Every row comes from one small tree of marks. The marks that hang from a mark follow it in brackets, in the order of their numbers. Every link used is in the known rows. Which tree was each row made from?
In the rows, 128 means zero.
Known rows
J_349[J_601 J_933[J_950[J_447[J_442]]]]: [113 187 108 112 107 155 107 157  94  78 138  87 140 167 137  94 138 122
 126 139 115 160 116 133 132 155 146 141 111  86 112 119 136 154 130 166
 103 157]
J_238[J_644[J_447[J_950]]]: [110 137 129 149 148 132 127 137 120 127 117 121 117 119 153  98 128 119
 151 137 130 135 144 130 131 139 134 133 126 106 107 142 126 110 116 110
 136 125]
J_477[J_447[J_442 J_644[J_370] J_750]]: [ 81 132 122 110 158 132  98 118 107 138 151  84 112 122 220 112 162 144
 119 133 181 151 144 110 170 129 105 243  95 116 147 120 128 138 128  83
  86 110]
J_950[J_447 J_933]: [138 123 129 125 125 134 131 129 117 118 129 115 143 201 171 127 168 123
 138 119 148 128 136 126 121 121 144 122 125  99 105 128 130 123 127 125
 138 149]
J_149[J_644[J_238 J_447[J_750]]]: [113 128 105 149 121 112 111 138 138 112 130 116 120 136 185 130 127 129
 120 147 140 103 160 126 142 148 124 191 113 117 126 108 148 104 130  76
 100 124]
J_750[J_35 J_101]: [123 123 120 145 123 126 117 121 136 141 127 122  95 138 133 155 144 132
 151  85 147 121 106 120 111 106 126 122 144 114 132  70  99 136 165 107
 117  90]
J_601[J_349[J_933[J_950]]]: [110 133 130 143 122 136 121 145 101 121 106 121 153 118 106 157 116 132
 153 132 109 155 122 156 116 143 133  88  96  95 126 122 138 152 128 169
 116 139]
J_933[J_349[J_601] J_950[J_447]]: [135 129  92 140 134 159 119 144 109 121 124 129 148 139 147  99 139 141
 136 143 111 129 130 175 138 147 174 113 135  95 128 109 145 140 134 176
 100 141]
J_238[J_644[J_149 J_370 J_447[J_477]]]: [108 148 108 166 141 116 124 126 145 148  98 111 116 130 146 102 198  90
 133 143 152  78 148 122 130 105 128 173  97 104  82 110 139  72 107  98
 107 151]
J_442[J_447[J_477 J_644[J_149 J_238] J_950]]: [ 78 143 139 160 140 123 118 143 164 118 101 153 138  35 218 174 134 121
  98  98 130  88 136 119 146 145 101 196  92  74  85 132 105  98 111  90
  78 143]
J_950[J_447[J_442 J_750[J_101]]]: [115 114 117 119 131 144 102 107  94 123 155 116 103 184 193 114 164 149
 152 126 167 136 133 128 141 140 141 187 111 127 149  95 131 125 145  96
 106 125]
J_101[J_750]: [118 126 110 133 125 119 118 121 131 133 137 117 128  98 117 123 132 121
 125 158 122 136 123 135 115 142 125 119 134 122 110 145 162 131 131 128
 122 119]
J_690[J_750[J_35]]: [114 128 123 133 112 132 130 122 128 135 111 125 111 133 146 138 141 136
 131 141 123 112 123 114 114 102 117 116 151 126 126 105 148 133 121 117
 128 109]
J_149[J_644]: [127 136 103 145 122 114 121 127 122 106 148 117 136 130 141 125 104 118
 138 116 140 118 128 133 139 139 120 163 113 123 137 138 122 116 136 111
 126 115]
J_477[J_447]: [109 122 126 117 139 106 120 136 129 150 129 110 119 124 148 123 133 139
 124 130 128 131 138 111 132 131 125 147 132 130 127 126 131 133 138 115
 105 117]
J_349[J_601 J_933[J_950]]: [107 197 122 131 109 143 116 169 125  95 120  94 150 120 103 116 128 114
 124 145  98 148 121 144 127 142 133 111 128  73 113 125 140 158 135 174
 107 149]
J_447[J_442 J_750[J_35]]: [115 107 133 126 123 149 115 111 105 135 149 111 109 147 173 131 144 153
 142 126 168 140 123 127 136 141 126 178 114 120 150  95 132 153 150  84
 103 116]
J_477[J_447[J_644]]: [ 99 132 121 115 155 110 117 132 110 133 142 108 113 109 182 124 123 140
 119 115 141 141 135 103 141 132 124 182 113 121 123 136 116 133 135 109
 104 104]
J_750[J_35]: [132 125 123 135 125 134 129 126 134 138 129 126 116 136 136 139 131 136
 138 108 142 128 112 121 116 118 128 123 133 119 125  99 114 141 144 115
 122 112]
J_644[J_149 J_238 J_370 J_447]: [123 135 120 151 131 115 115 144 195 147  84 118 122 129 160 122 202 110
  87 155 131  81 164  93 144 101 119 167 107 118  80  69 131  67  95  97
  94 151]
J_690[J_750]: [109 129 127 126 117 125 131 123 123 125 110 128 123 127 140 127 138 131
 122 161 111 111 138 120 126 109 117 122 146 133 128 130 162 122 107 125
 132 122]
J_238[J_644]: [130 125 121 136 143 133 120 133 110 127 142 114 107 133 119 109 114 126
 149 130 140 127 147 147 115 136 134 123 128 125 124 136 134 122 112 115
 141 112]
J_933[J_349[J_601] J_950[J_447[J_644 J_750]]]: [112 134  93 144 153 168 110 142  93 118 139 125 150 121 200 102 140 154
 141 149 135 139 139 183 152 151 171 165 114  79 141 116 150 146 138 158
  86 132]
J_149[J_644[J_238]]: [136 130 104 140 124 112 112 141 141  98 146 116 123 123 152 146 100 127
 112 114 138 103 147 127 130 144 112 162 112 125 129 115 124 110 122  96
 116 112]
J_644[J_370 J_447]: [115 147 113 136 124 127 126 126 155 142  95 117 127 142 147 104 178 104
 120 142 138 125 128 113 146 100 121 154 126 126 106 109 128 105 113 124
 127 144]
J_238[J_644[J_149]]: [129 121 127 153 147 126 123 134 127 140 134 114 114 128 119 102 140 124
 146 143 137 104 155 134 118 131 141 137 108 117 110 123 134  91 111 102
 121 124]
J_442[J_447[J_477]]: [ 94 131 124 143 106 118 128 123 137 137 104 149 130  91 148 153 133 113
 125 107 125 104 114 140 124 143 119 148 131 111 111 142 134 132 125 116
 108 148]
J_601[J_349[J_933]]: [106 128 134 125 126 130 121 140 109 118 114 132 137 146 113 151 123 134
 149 122 114 143 121 133 117 129 121  98 100 110 122 126 138 154 129 151
 117 139]
J_477[J_447[J_644 J_750[J_35]]]: [ 88 128 124 127 154 125 112 133 117 155 145 105 109 113 212 134 138 158
 138 120 164 141 135 111 138 127 119 197 113 108 139 111 123 149 156  87
  87  95]
J_349[J_933[J_950[J_447]]]: [127 164 120 134 117 143 125 155 106 106 117 114 149 146 135 120 130 128
 141 139 124 159 131 145 116 145 146 118 101  84 102 125 130 126 126 167
 126 156]
J_477[J_447[J_442 J_950[J_933[J_349]]]]: [ 99  86 151 129 148 129 123 121 106 133 132 107 135 126 198 133 146 144
 126 108 142 145 140 123 153 143 125 154 124  73 120 126 121 143 151  97
  95 131]
J_35[J_750[J_101]]: [118 119 108 139 136 110 109 127 131 132 133 109 102 109 116 134 140 124
 141 136 130 141 107 125 115 113 125 114 153 118 118 117 150 115 158 114
 123  99]
J_349[J_933]: [116 158 138 123 115 135 127 150 122 109 121 122 131 142 116 128 124 122
 130 129 119 145 126 124 118 129 124 123 115  96 103 132 132 138 132 140
 126 147]
J_933[J_349[J_601] J_950[J_447[J_644]]]: [123 137  85 138 148 163 115 141  91 106 136 126 146 122 177 101 129 141
 130 129 122 138 127 171 145 145 172 144 118  86 123 118 131 139 132 169
 100 129]
J_601[J_349[J_933[J_950[J_447[J_644]]]]]: [110 142 113 132 138 144 114 144  80 104 121 122 151 136 156 146 118 140
 158 119 128 163 122 148 122 143 141 124  74  92 118 129 122 146 121 168
 117 136]
J_149[J_644[J_238 J_370 J_447]]: [126 147  90 149 120 111 108 138 165 111 116 106 123 136 167 124 146 104
 105 128 149 101 148 114 148 119 106 184 113 122 109  98 125  90 109  94
 115 124]
J_644[J_149 J_238 J_447[J_442 J_477 J_950]]: [ 98 124 135 147 135 115 122 127 144 113 100 130 125  99 203 148 174 115
  87 125 126  83 149  84 147 141 119 195  81  95  79  90 123  80 125  74
  69 164]
J_447[J_477 J_644]: [101 148 112 129 144 123 128 119 100 101 135 132 128  97 180 154 130 117
 119  97 149 114 115 123 128 127 120 181  92 105 114 142 115 130 137 117
 109 130]
J_644[J_149]: [126 124 135 147 130 120 130 129 148 143 119 130 135 124 130 122 157 125
 123 143 122 102 141 116 133 121 133 144 108 119 109 114 128  94 127 114
 107 142]
J_933[J_349[J_601]]: [121 122 109 130 132 148 123 137 128 124 128 137 128 132 127 108 133 136
 122 130 108 115 127 152 142 128 150 118 149 108 130 116 147 153 141 145
 101 131]
J_933[J_950]: [130 130 125 147 127 131 127 134 117 131 118 114 147  92 119 135 120 127
 133 139 123 141 131 157 126 145 138 115 122 107 133 120 127 124 125 152
 125 128]

Write each row's tree
[103 196 116 128 115 155 107 170 117 100 127  95 155 155 148 102 151 130
 140 165 115 152 133 151 132 145 144 136 117  73 122 121 155 156 138 170
  96 159] => J_349[J_601 J_933[J_950[J_447[J_750]]]]
[125 136 109 130 151 134 121 130 116 118 142 130 131 154 197 107 153 132
 130 125 146 119 135 106 139 123 146 187  83 117 101 127 110  90 116 119
 112 137] => J_950[J_447[J_644[J_149]]]
[121 114 130 136 125 142 129 135 126 120 122 119 144 160 140 126 158 124
 126 122 119 113 133 152 136 120 147 103 154  74 113 118 148 154 146 133
 111 140] => J_950[J_933[J_349[J_601]]]
[ 97 137 141 142 157 154 126 140 119  96 132 124 157 105 205 136 138 127
 126 103 132 138 126 142 158 123 127 145 125  44 111 144 112 149 145 130
 108 127] => J_447[J_644 J_950[J_933[J_349[J_601]]]]
[107 103 146 157 133 135 143 129 129 132  93 140 150 130 181 128 160 120
 134 126 120 131 136 133 143 124 142 118 137  64  93 128 129 119 144 116
 121 150] => J_644[J_447[J_950[J_933[J_349]]]]
[ 89 151 135 140 174 117 103 155 180 139 118 105 131  70 223 140 163 133
  92 122 150 116 162  87 165 111  90 206  91  93 104 106  99  92 112  96
  77 114] => J_477[J_447[J_644[J_149 J_238 J_370] J_950]]
[113 135  92 150 137 157 118 139 101 127 121 132 156 126 181 119 163 141
 140 149 128 111 135 189 138 149 168 145 119  75 138 108 167 146 151 164
  74 157] => J_933[J_349[J_601] J_950[J_447[J_477 J_750]]]
[135 137 127 145 137 124 111 145 197 142 104 114 129 116 146 141 183 119
  87 143 141  84 164 108 141 102 104 157 104 117 101  75 126  79  94 107
  97 138] => J_644[J_149 J_238 J_370]
[101 169 118 143 134 147 106 149  91 104 132 109 135 132 182 133 140 136
 157 132 148 162 132 152 126 142 140 166  91  65 118 110 124 127 145 144
 107 133] => J_349[J_933[J_950[J_447[J_644 J_750[J_101]]]]]
[ 87 131 148 140 150 126 116 143 149 166 127 113 129  99 204 138 146 158
 149 130 151 144 138 117 143 129 104 165 128  94 147 112 123 147 163  99
  86 106] => J_477[J_447[J_750[J_35] J_950]]
[ 77 141 161 164 138 124 121 125 134 125 113 119 149 107 205 187 187 117
 154 106 162 106 132 147 136 119 101 156 120  41 132 115 132 135 178  96
  94 138] => J_447[J_477 J_750[J_101] J_950[J_933]]
[114 147  98 154 124 118 104 140 164 121 118 105 127 135 190 125 158 116
 114 148 160 102 161 126 154 124 104 203 109 114 125  94 145  97 116  83
 103 127] => J_149[J_644[J_238 J_370 J_447[J_750]]]
[ 95 122 140 137 133 147 129 118 103  92 126 120 151 124 192 147 164 118
 117  91 137 114 115 141 152 138 122 154 121  50 114 129 129 158 159 114
  87 158] => J_447[J_442 J_477 J_950[J_933[J_349[J_601]]]]
[106 150 128 170 153 131 120 138 163 148  97 112 129 114 159  86 183 104
 141 152 144 109 156 119 150 109 120 158 106  95  92 120 120  69 102 104
 119 138] => J_238[J_644[J_149 J_370 J_447[J_950]]]
[101 137 124 149 131 129 107 141 182 139 104 132 123  77 185 143 154 120
  92 120 142 100 146 119 154 124 106 191 105 106  91 106 110  93  83  94
  97 131] => J_442[J_447[J_644[J_149 J_238 J_370]]]
[ 61 148 136 160 135 144 121 129 138 136 113 150 137  50 236 170 133 136
 144  93 160 124 111 142 146 142  99 202 110  64 123 140 111 147 147  93
  87 127] => J_442[J_447[J_477 J_644 J_750[J_35] J_950]]
[105 113 149 158 142 135 142 125 124 119 104 146 163 102 186 173 158 116
 133  98 138 108 127 153 132 124 121 121 120  44 103 135 128 134 157 124
 106 156] => J_447[J_477 J_950[J_933[J_349]]]
[135 108 130 111 120 141 123 112  91 102 144 100 132 214 182 118 166 125
 134 112 160 138 130 118 130 135 145 150 114 105 110 123 123 130 126 105
 133 150] => J_950[J_447[J_442] J_933]
[105 207 103 120 125 153 109 169 101  77 135  94 148 143 156 103 131 121
 129 134 116 158 118 136 133 142 143 145 105  75 105 132 126 151 130 175
 106 148] => J_349[J_601 J_933[J_950[J_447[J_644]]]]
[ 81 172 133 146 169 144 104 144 161 111 120 125 143  56 249 176 166 126
 102 117 177 112 149 133 160 118  74 221  81  69 127 119 124 121 122 100
  82 130] => J_447[J_477 J_644[J_238 J_370] J_750 J_950]
[109 144 105 121 154 136 109 136 112 104 143 134 122 135 240 153 152 144
 115 121 168 106 148 129 129 137 128 207  80 108 118 116 141 123 122 100
  91 137] => J_950[J_447[J_477 J_644[J_238] J_750]]
[111 152 120 145 151 133 117 129 152 130 123 116 137 107 172 120 172 116
 113 128 156 113 135 111 155 100 112 194  88 107 104 117 106  89 109 114
 109 129] => J_447[J_644[J_149 J_370]]
[101  91 155 152 157 153 128 112  99 107 137 124 149 107 224 137 155 134
 124 102 153 131 136 126 166 137 131 191  85  47  95 128  99 107 136  86
  96 140] => J_447[J_442 J_644[J_149] J_950[J_933[J_349]]]
[119 129 120 127 150 140  99 124 139 107 139 100 111 112 195 132 163 125
  79 118 167 111 149  96 160 121 107 224  73 117 104  87 105  90  92  80
  92 124] => J_447[J_442 J_644[J_149 J_238 J_370]]
[119 121 121 157 138 118 128 131 124 145 116 117 108 142 131  88 156 115
 144 155 128 100 157 120 123 131 153 145 111 117  90 119 137  80 111  94
 119 135] => J_238[J_644[J_149 J_447]]
[ 97 120 142 114 147 121 115 126 115 131 139 104 122 108 184 121 127 143
 121 116 137 150 131  99 155 148 109 175 117 117 135 133 112 136 140 102
  99 119] => J_477[J_447[J_442 J_950]]
[117 139 115 161 143 125 120 131 152 153 104 106 112 142 135  82 187 102
 138 157 145 100 157 121 138 106 134 160 108 114  88 109 133  70  98 100
 120 137] => J_238[J_644[J_149 J_370 J_447]]
[ 96 148 136 143 160 150 110 118 135 110 135 107 140  88 212 117 166 119
 112 113 167 135 127 100 182 118  98 226  70  89 114 124  84  93 111  99
  99 132] => J_447[J_442 J_644[J_149 J_370] J_950]
[ 98 131 171 151 140 142 128 138 140 132 119 117 166 118 194 150 162 133
 146 142 150 138 148 145 147 130 107 140 125  59 135 138 135 138 147 110
 117 142] => J_447[J_750 J_950[J_933]]
[ 95 137 128 172 121 122 127 130 135 122 121 108 152 141 211 136 152 121
 160 122 161 126 130 126 146 131 115 178 119  63 122 122 121 120 164  78
 111 125] => J_149[J_644[J_447[J_750[J_35] J_950[J_933]]]]
[106 131 112 127 120 138 114 127  67 100 119 119 146 150 149 154 137 130
 152 114 130 145 112 145 115 155 139 129  68  95 120 117 135 150 131 159
 100 159] => J_601[J_349[J_933[J_950[J_447[J_442 J_477]]]]]
[123 127 104 108 126 132 122 106  86 102 144 125 118 174 183 123 153 126
 125 107 155 118 115 116 127 142 140 180  94 129 118 126 127 125 131 114
 109 153] => J_950[J_447[J_442 J_477]]
[ 87 135 132 156 134 137 100 142 182 150 107 131 130  75 208 142 167 134
 104 144 155 101 161 133 160 129 104 214 100  97 108 105 132  98  91  84
  83 132] => J_442[J_447[J_644[J_149 J_238 J_370] J_750]]
[104 136 128 159 150 138 115 124 139 135 112 101 119 126 167  80 182 106
 136 144 156 117 150 112 157 121 121 185  96 101  96 113 116  74 100  88
 112 139] => J_238[J_644[J_149 J_370 J_447[J_442 J_950]]]
[107 125 121 141 114 124 120 115 130 137 111 122  93 133 145 151 151 133
 143 123 128 105 117 114 111  93 116 115 160 118 133  78 136 130 141 107
 120  87] => J_690[J_750[J_35 J_101]]
[ 97 125 124 118 141 142 117 105  66  93 155 104 138 184 252 143 182 129
 136 107 191 127 131 127 139 140 134 220  77  76 116 134 137 136 143  83
 103 154] => J_950[J_447[J_442 J_477 J_644 J_750] J_933]
[ 87 153 108 161 124 121 115 113 155 158  90 117 109 137 186 147 220 108
 143 118 173  98 118 121 134  88 111 184 122  92 120  62 133 119 162  91
  89 130] => J_644[J_370 J_447[J_477 J_750[J_35 J_101]]]
[ 67 154 118 150 132 137 112 123 145 138 110 136 136  74 210 149 163 117
 125 118 167 112 124 150 152 128  99 218 106  90 123 140 136 132 116 102
  95 141] => J_442[J_447[J_477 J_644[J_370] J_750]]
[127 125 107 149 131 151 123 142 118 125 117 124 147  95 118 117 126 135
 128 142 102 126 128 181 140 145 159 104 144  89 135 110 145 148 139 169
  98 132] => J_933[J_349[J_601] J_950]
[ 69 142 138 122 170 139  97 126 120 134 145  90 126  90 247 118 157 146
 123 128 179 161 141 109 184 132  90 246  93  96 148 131 114 134 133  87
  83 111] => J_477[J_447[J_442 J_644[J_370] J_750 J_950]]
[105 208 104 127 111 141 115 165 110  84 118 102 154 145 138 117 151 109
 128 134 109 132 114 140 119 142 141 129 110  70 101 125 142 151 140 178
  95 169] => J_349[J_601 J_933[J_950[J_447[J_477]]]]
[ 95 144 118 135 160 111 111 136 150 150 127  99 126 106 188 114 172 123
 110 128 153 118 145  93 157 105 109 207  94 111 111 114 112  98 120 104
  89 119] => J_477[J_447[J_644[J_149 J_370]]]
[ 94 121 140 127 151 163 117 120  90  80 148 109 143 120 214 126 136 131
 119  93 145 149 121 132 170 140 126 175 115  53 117 138 106 156 143 109
 103 128] => J_447[J_442 J_644 J_950[J_933[J_349[J_601]]]]
[105 121 125 129 127 153 108 133  74 114 126 114 147 158 157 139 138 152
 164 145 137 164 130 156 128 160 142 135  77  97 140 114 148 153 129 152
 101 150] => J_601[J_349[J_933[J_950[J_447[J_442 J_750]]]]]
